Each row was made from one path, in order. Every step used is in the known rows, and no mark comes twice. Write each row's path.
(in the rows, 128 means zero)
Known rows:
zega, kigir, tume, nagu, fonozig, gavi: [103  89  95 134 146 176 185 123  45  91  67  98 155 113 178 103 149 158
 158 183 144 159 154  83 144  95 126  72]
fonozig, gavi, nagu, tume: [107 116 124 119 122 177 200 161  93 113 183 107 150 135 143 121 138 148
 139 137 149 133 203 104 146 152 166 118]
zega, kigir: [ 92  90 115 142 155  88 190 159  53 125 120 131 141 104 129 151 150 142
 131 117 156 142 186  85 123 129 111 100]
kigir, tume, nagu, pepu: [ 98  87  93 135 136 124 186 128  80 109 122 119 160 139 132 153 128 157
 183 183 195 120 217 108 143 139 145 149]
fonozig, gavi, nagu, tume, kigir, zega: [108 100 156 141 143 165 166 210 109 128 200  97 139  96 183 142 134 157
 158 115 153 132 207 103 129 147 136 143]
zega, kigir, fonozig, nagu, zedib: [ 77  88 101 133 149  89  93 130  88 107 118  98 153  96 121 133 126 133
 166  72 159 138 163  93 120 109 156 136]
tume, kigir, fonozig, nagu, gavi: [ 73  73 125 135 141  61 102 163 119 116 166  89 164 108 189 138 148 150
 104  89 159 134 168 100 125 128 148 140]
zedib, nagu: [ 91 104 136 119 135 108 190 168 105 106 158 125 149 118 125 147 128 138
  97  82 154 114 173  97 138 135  93 138]
tume, nagu, fonozig, gavi: [ 92 126 126 102 131 161 180 166 104  99 122 101 146 122 180 120 145 157
 126 190 145 139 177  96 120  93 135 116]
tume, nagu: [ 99 112 133 120 138 100 185 165 101 119 149 123 144 120 124 145 134 144
 132 175 157 119 211  97 129 140 151 133]
zedib, nagu, pepu: [ 77  94 115 119 137 108 174 162 100 105 171 122 152 124 140 159 120 141
 137  79 191 114 181 103 131 130  85 163]
kigir, fonozig, nagu: [ 84 110 122 123 129 101 118 140 118 109 152 112 171 130 103 126 137 140
 108  92 152 125 170 110 129 128 173 148]
gavi, fonozig, kigir: [ 96 118 125 145 131  96 161 165  69 111 128 109 151 121 104 139 145 158
 107 122 160 144 162 114 114  93 107 143]
gavi, fonozig, nagu, tume, kigir: [ 86 112 132 152 129 106 140 118 127 125 224  96 147 122 163 117 141 163
 143  85 154 142 177 124 130 104 162 152]
tume, kigir, fonozig, nagu, zoga: [ 72  95 122 148 133  89  77 146 136 127 171 107 162 118 240 109 133 150
 120  83 169 141 153 118 104 117 150 205]
tume, kigir, fonozig, gavi, nagu: [ 78 106 136 135 127 159 115 193 114 126 141  91 157 106 175 139 131 163
 130 104 147 155 183  97 118 132 139 136]
zega, kigir, fonozig, gavi: [ 88 105 107 138 146 153 140 158  57 106  88 107 163 114 134 130 161 148
 130 134 139 159 155  76 122 117  99  86]
zega, kigir, fonozig: [ 91  96 104 150 145  87 131 149  65 118 119 120 164 117 107 139 151 147
 126 108 148 151 177  88 122 120 110 103]
zedib, nagu, tume, kigir, fonozig: [ 90 109 136 154 136 112 119 135 123 118 225  98 159 131 141 132 139 157
 123  67 148 133 163 106 139 130  80 157]
kigir, fonozig, gavi, nagu, pepu: [ 76 105  97 118 116 166 119 176 101 106 137  96 173 133 146 139 122 154
 158 118 179 143 193 107 124 130 151 144]
gavi, nagu, fonozig: [ 91 107 119 114 113  98 169 174 113 114 158 115 152 125 151 132 121 156
 109  90 155 133 202 120 122 103 167 134]
kigir, tume: [108  95 112 139 136 122 220 134  79 109  90 129 157 140 117 157 148 162
 121 139 159 124 205 103 143 139 125 129]
gavi, nagu, fonozig, kigir: [ 95 106 126 126 128  96 153 184  73 115 156 106 150 113 129 125 125 152
 105  91 162 143 165 122 118  99 149 147]
gavi, nagu, fonozig, kigir, tume: [107  89 110 139 126 120 172 148  56 103 115 104 162 126 123 117 124 160
 117  98 163 142 163 124 141 104 152 140]
zedib, nagu, zoga: [ 90  98 121 127 126 100 169 161 114 104 160 129 151 126 218 119 120 134
  97  86 166 116 158 108 125 129  92 181]
gavi, nagu, zoga: [ 94  96 112 128 113  93 161 177 111 122 159 129 151 124 215 119 112 142
 118 107 172 126 202 121 118 140 168 176]

Which path is each row?
[ 91 116 119 118 114 165 135 181 105 106 125 100 168 127 130 126 129 150
 117 121 143 142 186 100 131 135 160 122]	kigir, fonozig, gavi, nagu
[ 84 117 128 102 129 170 187 167 108  86 131 103 149 120 181 122 138 151
  92  95 141 133 139  95 130  87  79 121]	zedib, nagu, fonozig, gavi
[109 109 123 129 120 111 191 152 101 122 212 120 151 139 115 131 127 147
 137 111 158 123 223 117 145 156 178 134]	gavi, nagu, tume
[ 85 101 111 120 140  99 168 161  96 120 162 120 148 126 139 158 127 149
 172 174 195 120 220 104 122 133 142 157]	tume, nagu, pepu
[ 92 109 131 110 123 166 193 192  93 113 126 111 146 113 150 137 130 146
 121 127 151 134 198  95 132 145 160 118]	fonozig, gavi, nagu
[108 102 108 160 128 120 180 129  53 101  88 108 164 133  96 134 146 168
 116 131 159 144 160 119 136  98 110 135]	gavi, fonozig, kigir, tume
[ 87 108 121 102 125 161 183 191 108 107 104  97 133 102 167 157 115 149
 159 123 160 127 208  96 123 129 157 144]	fonozig, gavi, nagu, zedib
[112 108 146 129 152  91 141 205  78 105 151 106 148  96 126 131 133 147
 128 158 161 125 164 113 110  87 119 159]	tume, nagu, fonozig, kigir, zega
[104  98 149 128 150  99 148 205  82  93 159 107 151  95 127 132 125 141
  93  62 157 119 124 112 120  83  63 164]	zedib, nagu, fonozig, kigir, zega
[ 81 108 134 150 141  91 124 169 118 134 144 111 155 119 147 163 150 171
 119 108 155 144 192 102 108 121 101 154]	tume, kigir, fonozig
[ 84 111 122 125 116 102 152 137 119 106 156 111 157 122 126 122 130 146
 113  91 153 130 173 118 125 100 174 138]	gavi, fonozig, nagu
[ 88  96 106 135 130 155 121 172  62 109 115  98 165 103 135 115 132 140
 137 105 139 161 165  84 133 131 148  83]	zega, kigir, fonozig, gavi, nagu
[ 95 108 127 156 123 103 112 152 121 138 224  98 161 130 138 132 129 164
 143  88 153 144 207 118 133 142 157 152]	gavi, nagu, tume, kigir, fonozig
[110  47  90 145 150  80 193 135  36 100  95 109 158 107 163 128 147 140
 147 182 159 135 189  79 160 148 139  64]	zega, kigir, tume, nagu, gavi
[105  74  99 156 152 111 207 126  37 114  78 129 153 118 120 145 151 151
 141 124 157 143 185  87 145 136 112  91]	zega, kigir, tume
[ 81  90 107 121 124 101 168 178  98 123 171 121 153 124 138 160 113 148
 158 100 196 124 225 115 125 141 162 159]	gavi, nagu, pepu
[ 96  92 109 124 113  65 164 165 108  97 148  97 157 120 166 130 136 151
 116 180 153 126 202 103 134 108 150 101]	tume, nagu, gavi, fonozig
[113 100 151 140 161  92 174 216  63 117 133 122 147  97  97 162 144 143
 114 125 166 117 176 104 110 126  94 163]	fonozig, kigir, zega
[ 95 112 124 113 139  96 175 166 115 115 126 110 131 107 139 165 119 147
 170 171 168 113 224  97 119 124 146 159]	tume, nagu, zedib
[ 84 105 106 130 120  95  96 133 127 107 156 116 173 138 196  97 129 137
 109  98 164 128 155 122 115 121 170 190]	kigir, fonozig, nagu, zoga
[115  97 122 145 150 122 187 142  46 108 104 114 155 121  97 132 139 149
 139 185 166 129 173 103 146 140 137 139]	fonozig, kigir, tume, nagu
[ 93  89 105 128 113  63 181 167 103  98 131 105 158 130 165 146 150 160
  93 135 154 131 198 105 125 103 120 105]	nagu, gavi, fonozig
[109  99 109 144 142 118 192 134  50 100  89 111 159 137 123 133 153 170
 108 129 162 143 154 117 129  90 103 144]	nagu, fonozig, kigir, tume
